What can hang from each mark
zazor: sido
tumu: gido
pubo: gamoku vori
sido: gamoku kagitib lezi zazor
gamoku: pubo sido
vori: gido lobam
lobam: lezi
gido: tumu vori

Each row was made from one small tree. The marks that hang from a mark follow it in brackets, in alphabetical order. Every link used is in the known rows. Write each row's tree.
Known rows
gido{tumu vori}: [-0.75 -0.79  2.67 -0.44  2.17 -0.66 -4.45 -0.43  1.30 -4.81  0.60 -0.99
  0.29 -4.56  2.64  1.50 -0.11  0.98  0.33 -0.54  3.28 -2.94]
vori{lobam}: [-1.67  1.83  1.39  0.42 -0.74  0.51 -0.29 -0.62 -0.69  0.59 -1.51  0.82
  0.11 -0.26  2.16 -1.08 -2.49  1.44  1.12 -2.98 -1.89 -0.42]
gamoku{pubo{vori{gido lobam{lezi}}} sido}: [-0.57 -2.02 -0.27 -0.18 -3.24  0.55  1.03  2.38 -1.00 -2.07 -3.21  1.23
 -1.72 -2.55  6.36 -2.55 -1.57  3.25  5.78 -7.34  2.24 -0.88]
pubo{vori{gido}}: [-3.85  0.50  1.65 -0.45 -0.35 -0.61 -0.75  1.23  0.78 -0.56 -2.35  0.23
 -0.43  0.44  2.53 -1.65  0.26  1.06 -0.91  0.05  1.33 -1.67]
pubo{gamoku{sido{kagitib zazor}} vori{gido}}: [-2.17 -1.41  1.52 -1.51  0.29  0.05  0.69  1.81  0.64  3.18  0.03  2.53
  0.20 -2.01  2.51 -3.66 -0.52  1.14 -0.85 -3.24  5.13  0.31]
sido{gamoku{pubo} kagitib lezi}: [-1.05  0.37  1.04 -1.19  0.32 -0.32  2.54  0.59  1.98 -3.33  4.56  2.73
  3.61 -4.32  2.18  0.14 -4.55 -3.70  4.94  0.86 -0.74  1.47]
zazor{sido{gamoku{pubo} kagitib lezi}}: [-1.18 -0.25  0.18 -0.33  2.35  0.33  2.60  0.55  0.74 -3.90  2.34  2.11
  1.26 -1.50  1.83  0.29 -3.79 -0.46  3.33 -3.27  1.74  0.04]
zazor{sido}: [-1.67  0.20  0.01  0.84  1.82  0.18  0.42 -0.12 -0.66 -2.75 -1.25  0.59
 -1.58  1.85  1.31  0.35 -1.34  2.43 -0.16 -3.92  1.68 -1.94]
gamoku{pubo sido{kagitib lezi}}: [ 0.31 -1.91  0.22 -0.57 -2.18 -0.63  2.53  1.84  0.10 -1.69  3.16  1.63
 -0.17 -3.51  4.71 -0.68 -3.42 -0.29  5.68 -5.92  0.50  0.66]
sido{gamoku{pubo{vori}} kagitib zazor}: [-2.87 -1.84 -0.05 -2.23 -0.09  0.38  3.80  0.63  2.61 -1.54  4.58  3.70
  1.80 -4.17  1.34 -1.30 -1.77 -3.06  4.22  2.01  1.83  1.56]
gido{tumu}: [-0.39 -0.17  1.64  0.74  0.72 -0.34 -2.81 -0.71  0.23 -3.34  1.23 -0.97
 -0.50 -2.49  0.81  0.95 -1.18 -0.71  2.09  1.92  0.85 -2.96]
pubo{gamoku vori{gido lobam}}: [-2.18  1.33  1.80 -0.48 -0.11 -0.38 -0.24  1.03 -0.40  2.55 -3.30  1.77
  1.30 -0.74  2.13 -3.32 -2.40  2.52 -1.79 -4.33  3.02 -0.95]
zazor{sido{gamoku{pubo{vori}} kagitib lezi}}: [-1.39 -0.17  0.49 -0.54  2.55  0.20  2.96  1.00  0.75 -3.09  2.05  2.06
  1.15 -1.00  2.18 -0.06 -3.68 -0.02  2.69 -2.67  2.66 -0.18]
tumu{gido{vori{lobam{lezi}}}}: [-2.99  0.85  1.78  0.52  0.35  1.11 -1.91 -0.10  0.46 -0.65 -0.51  1.02
 -1.29 -0.62  2.57  0.28  1.38  4.57 -0.60 -1.03 -0.13 -0.57]
zazor{sido{gamoku lezi}}: [-0.95  1.09  0.37  0.44  2.57  0.51  0.60 -0.51 -0.04 -5.54  0.01  1.17
  0.13 -0.22  2.05  0.16 -2.21  0.20  2.10 -1.66  1.32 -0.89]
gamoku{sido{zazor}}: [-0.99 -1.49  0.31 -0.37 -1.09  0.71 -0.12 -0.08 -0.06 -1.53  0.93  1.23
 -2.48 -1.61  3.50 -1.55  0.87  0.29  2.82 -2.03  0.78  0.18]
gido{vori{lobam}}: [-2.06  0.98  2.22 -0.70  0.81 -0.17 -2.00 -0.21  0.59 -1.53 -1.84  0.74
  0.72 -2.06  3.79 -0.10 -1.05  2.75 -0.91 -4.68  0.87 -0.70]
zazor{sido{gamoku kagitib lezi}}: [-1.70  0.46  1.03 -0.33  3.51  0.94  1.62  0.10  0.87 -2.51  2.23  1.88
  1.14 -0.50  1.33  0.17 -2.99 -0.61  1.70 -1.15  1.61  0.24]
pubo{gamoku vori}: [-0.74  1.57  1.68 -0.11  0.76 -1.53  1.08  0.89 -0.76  2.01 -1.66  1.82
  0.83  1.23  1.40 -1.51 -2.49  2.51 -3.71 -0.80  4.38 -1.92]
sido{gamoku kagitib lezi zazor}: [-2.79 -0.27  1.41 -2.16  0.91  0.83  3.82 -0.31  2.89 -2.20  7.56  3.29
  3.03 -4.87  0.67 -0.69 -1.53 -5.66  4.21  5.47 -1.20  2.39]
zazor{sido{lezi}}: [-1.37  0.66  0.49  0.71  1.53 -0.26  1.72  0.11 -0.56 -3.72  0.71  0.55
 -0.68  0.88  1.73  0.55 -1.91  1.19  0.93 -2.88  0.65 -1.78]
pubo{gamoku{sido}}: [ 0.88  0.40  0.66  0.44  0.19 -0.37 -1.09 -0.07 -1.15  0.21 -1.23  1.96
 -0.23 -0.77  2.28 -1.47 -2.24  1.95 -0.65 -4.56  2.95 -0.48]
gamoku{sido{lezi}}: [ 0.03  0.18  1.43  0.14 -0.62  0.08 -0.51  0.25 -0.56 -2.15  0.63  0.49
 -1.37 -1.22  4.40 -0.95 -0.96  0.22  2.73 -2.26 -0.06 -0.10]
tumu{gido{vori{lobam}}}: [-3.15  1.08  2.00  0.35  0.61  0.33 -2.91 -0.40  0.81 -0.45 -0.14  0.72
 -1.42 -0.73  2.49  0.01  0.98  3.97 -1.36 -2.30 -0.13 -0.15]

Which tree is each row?
[-0.08 -2.39 -0.38 -0.91 -3.45 -1.16  4.11  1.95 -0.22 -3.74  2.46  1.52
 -1.57 -3.55  5.61 -1.81 -1.25  0.26  5.95 -3.98  1.87 -0.54]  gamoku{pubo{vori} sido{lezi zazor}}
[-1.50 -0.64  1.36 -1.08 -0.59 -0.58  0.81  1.54  0.07  0.42 -0.22  2.03
  0.12 -2.42  3.33 -3.50 -0.39  0.86  0.14 -2.99  4.19 -0.36]  pubo{gamoku{sido{lezi zazor}} vori{gido}}
[-0.69 -0.26  3.01 -0.53  1.89  0.00 -4.39 -0.57  0.80 -3.13 -0.04 -0.80
  0.63 -5.01  3.19  0.59 -1.15  1.60  1.26 -2.62  2.53 -2.27]  gido{tumu vori{lobam}}
[-2.56 -0.68  1.22  0.50 -1.37  2.73 -2.01  0.37 -0.14 -2.47 -2.30  0.00
  0.54 -4.36  2.26 -1.25 -0.25  0.81  5.61 -1.21 -1.49 -1.97]  vori{gido{tumu} lobam{lezi}}
[-1.43 -1.62  1.45 -1.26 -0.45  0.72  2.34  0.73  0.85  0.53  5.10  1.83
 -0.68 -2.90  3.18 -1.34 -0.41 -1.79  3.50 -0.58  0.07  1.52]  gamoku{sido{kagitib lezi zazor}}
[-1.86  0.61  1.91 -0.53  0.43  0.95 -0.50  0.29  0.02 -1.87 -2.36  1.12
  0.90 -1.97  3.97  0.31 -0.44  3.54  0.14 -2.78  0.92 -1.31]  gido{vori{lobam{lezi}}}
[-2.06  0.07  1.15 -0.06  2.51  0.19  2.85  0.75  0.26 -0.58  2.97  1.17
  0.27  0.61  0.97  0.59 -2.72  0.41  0.44 -2.47  1.02 -0.64]  zazor{sido{kagitib lezi}}
[-2.18 -0.45 -0.18 -0.15 -3.05 -1.29  1.30  1.58 -0.02 -2.56 -2.04  0.95
 -0.02 -1.98  3.65 -1.46 -2.61  1.64  3.39 -5.44  0.37 -1.55]  gamoku{pubo{vori{gido lobam}}}
[-2.47 -1.20  0.64 -2.47 -0.49 -0.18  5.83  0.97  2.72 -2.99  7.31  3.59
  3.04 -5.55  1.94 -0.94 -2.57 -4.80  5.71  3.36  0.27  1.75]  sido{gamoku{pubo{vori}} kagitib lezi zazor}
[-0.08 -0.87  0.68 -0.58  0.32  0.07  0.97  0.24 -0.20  2.05  1.93  2.89
  0.24 -1.95  1.43 -1.79 -1.95  0.51 -0.14 -3.41  3.02  0.60]  pubo{gamoku{sido{kagitib zazor}}}
[-0.72 -1.77 -0.08 -0.38 -3.02 -0.18 -0.07  2.00 -0.58 -1.90 -2.82  0.91
 -1.84 -2.61  6.23 -2.86 -1.87  2.69  5.13 -8.66  2.20 -0.43]  gamoku{pubo{vori{gido lobam}} sido}
[-2.12 -1.31  0.09 -2.10 -0.84 -0.03  5.17  0.35  2.74 -4.00  7.80  3.67
  3.17 -6.31  1.44 -0.45 -2.71 -5.36  6.69  2.64 -1.05  2.08]  sido{gamoku{pubo} kagitib lezi zazor}
[-0.42 -3.12 -0.47 -1.21 -2.90 -0.45  4.25  1.69  0.63 -2.20  5.38  2.27
 -0.43 -4.95  4.26 -1.11 -2.14 -1.42  6.88 -4.72  0.31  1.06]  gamoku{pubo sido{kagitib lezi zazor}}
[-2.01  0.99  1.52 -0.22 -0.50  0.69  1.23  1.56 -0.95  2.26 -3.76  2.21
  1.49 -0.74  2.27 -2.87 -1.86  3.32 -0.73 -2.42  3.06 -1.54]  pubo{gamoku vori{gido lobam{lezi}}}
[-1.11 -0.43 -0.93 -1.01 -2.21 -0.62  3.62 -0.53  1.53 -8.49  4.49  2.73
  1.81 -5.90  2.56 -0.49 -1.68 -4.26  7.23  1.96 -1.49  0.45]  sido{gamoku{pubo} lezi zazor}
[-0.69  0.46 -0.20  0.22  1.58 -0.23  1.89  0.40 -0.12 -6.20 -0.28  1.38
  0.18 -0.68  2.91 -0.08 -2.99  0.80  3.14 -3.09  2.35 -1.31]  zazor{sido{gamoku{pubo{vori}} lezi}}
[-3.36 -0.90  1.47 -1.74 -0.60 -0.21  5.61  0.53  2.11  0.48  8.67  2.33
  1.86 -3.27  0.21 -0.03 -1.08 -4.17  2.47  3.71 -2.17  1.13]  sido{kagitib lezi zazor}
[-0.83 -2.94  0.31 -1.67 -2.52 -0.71  5.13  2.58  0.59 -0.67  4.73  2.18
 -0.64 -3.86  4.95 -1.83 -1.98 -0.56  5.56 -3.60  2.19  0.63]  gamoku{pubo{vori} sido{kagitib lezi zazor}}
[-0.45  0.35 -0.55  0.43  1.38 -0.09  1.50 -0.05 -0.13 -6.87  0.07  1.42
  0.26 -1.24  2.58  0.26 -3.05  0.32  3.75 -3.68  1.41 -1.09]  zazor{sido{gamoku{pubo} lezi}}
[-1.13  0.10 -0.03  0.03 -2.64 -1.59  2.43  1.34 -0.57 -1.77 -1.38  1.07
 -0.10 -0.84  3.50 -0.87 -3.37  2.12  2.59 -4.51  0.81 -1.78]  gamoku{pubo{vori{lobam}}}
[ 0.11 -0.57  1.01 -0.68  0.05 -0.21  1.97  0.40 -0.11  1.34  3.26  2.87
  0.89 -2.61  1.72 -1.62 -2.28 -0.31  0.65 -2.88  2.29  0.74]  pubo{gamoku{sido{kagitib lezi zazor}}}
[ 0.06  0.38  2.33 -0.66  0.83  1.43  2.53  1.93 -1.62  5.71 -1.83  2.88
  0.67  0.18  3.38 -3.02 -2.96  4.10 -0.93 -2.90  5.15 -0.34]  pubo{gamoku{sido{kagitib}} vori{lobam{lezi}}}
[-0.49 -0.33  2.10 -1.36  0.75 -0.59  3.16  1.65 -0.20  3.52  2.30  2.71
  0.64 -1.08  2.63 -2.59 -2.07  0.96 -1.21 -1.08  4.96  0.08]  pubo{gamoku{sido{kagitib lezi zazor}} vori}
[ 0.33  0.64  1.74 -0.24  0.83 -0.79  0.19  1.19 -1.21  2.41 -2.14  1.83
 -0.47  0.76  3.18 -2.48 -2.03  3.19 -2.52 -2.98  5.60 -1.11]  pubo{gamoku{sido} vori}
[-3.25 -0.89  0.73 -1.96  1.36  1.39  1.90 -0.66  2.77 -0.70  4.81  3.48
  1.73 -3.50  0.14 -0.94 -0.67 -3.87  2.77  4.16  0.34  2.14]  sido{gamoku kagitib zazor}
[-1.48 -0.70 -0.31 -0.14  2.66  0.78  1.22  0.37  0.64 -2.89  0.46  2.18
  0.29 -0.52  1.44  0.10 -3.23  0.75  2.32 -4.13  2.86 -0.10]  zazor{sido{gamoku{pubo} kagitib}}
[ 1.05 -1.32 -0.47  0.23 -3.10 -1.10  1.41  1.24 -0.74 -4.81  0.91  0.96
 -1.13 -3.25  5.50 -0.69 -2.77  0.57  6.11 -6.31  0.22 -0.50]  gamoku{pubo sido{lezi}}
[-1.68 -0.63  0.03 -0.38  2.84  0.65  1.63  0.79  0.61 -2.17  0.10  2.15
  0.22 -0.02  1.75 -0.28 -3.15  1.21  1.69 -3.55  3.75 -0.33]  zazor{sido{gamoku{pubo{vori}} kagitib}}
[-1.97  0.00  0.59 -0.18  3.83  1.36  0.29 -0.13  0.76 -1.50  0.31  1.93
  0.23  0.52  0.93 -0.02 -2.39  0.62  0.66 -2.02  2.71  0.07]  zazor{sido{gamoku kagitib}}
[-0.80  0.72 -0.06 -0.22 -0.30 -0.57 -0.24  0.03  0.60 -5.25 -1.84  1.83
  0.82 -1.82  3.08 -0.68 -2.57 -0.17  3.14 -0.28  1.65 -0.71]  sido{gamoku{pubo{vori}}}
[-1.12 -3.38 -0.13 -1.55 -2.21 -0.31  3.82  2.32  0.53  0.25  2.87  2.29
 -1.51 -2.87  4.49 -2.01 -1.39  0.69  4.54 -4.42  3.26  0.47]  gamoku{pubo{vori} sido{kagitib zazor}}
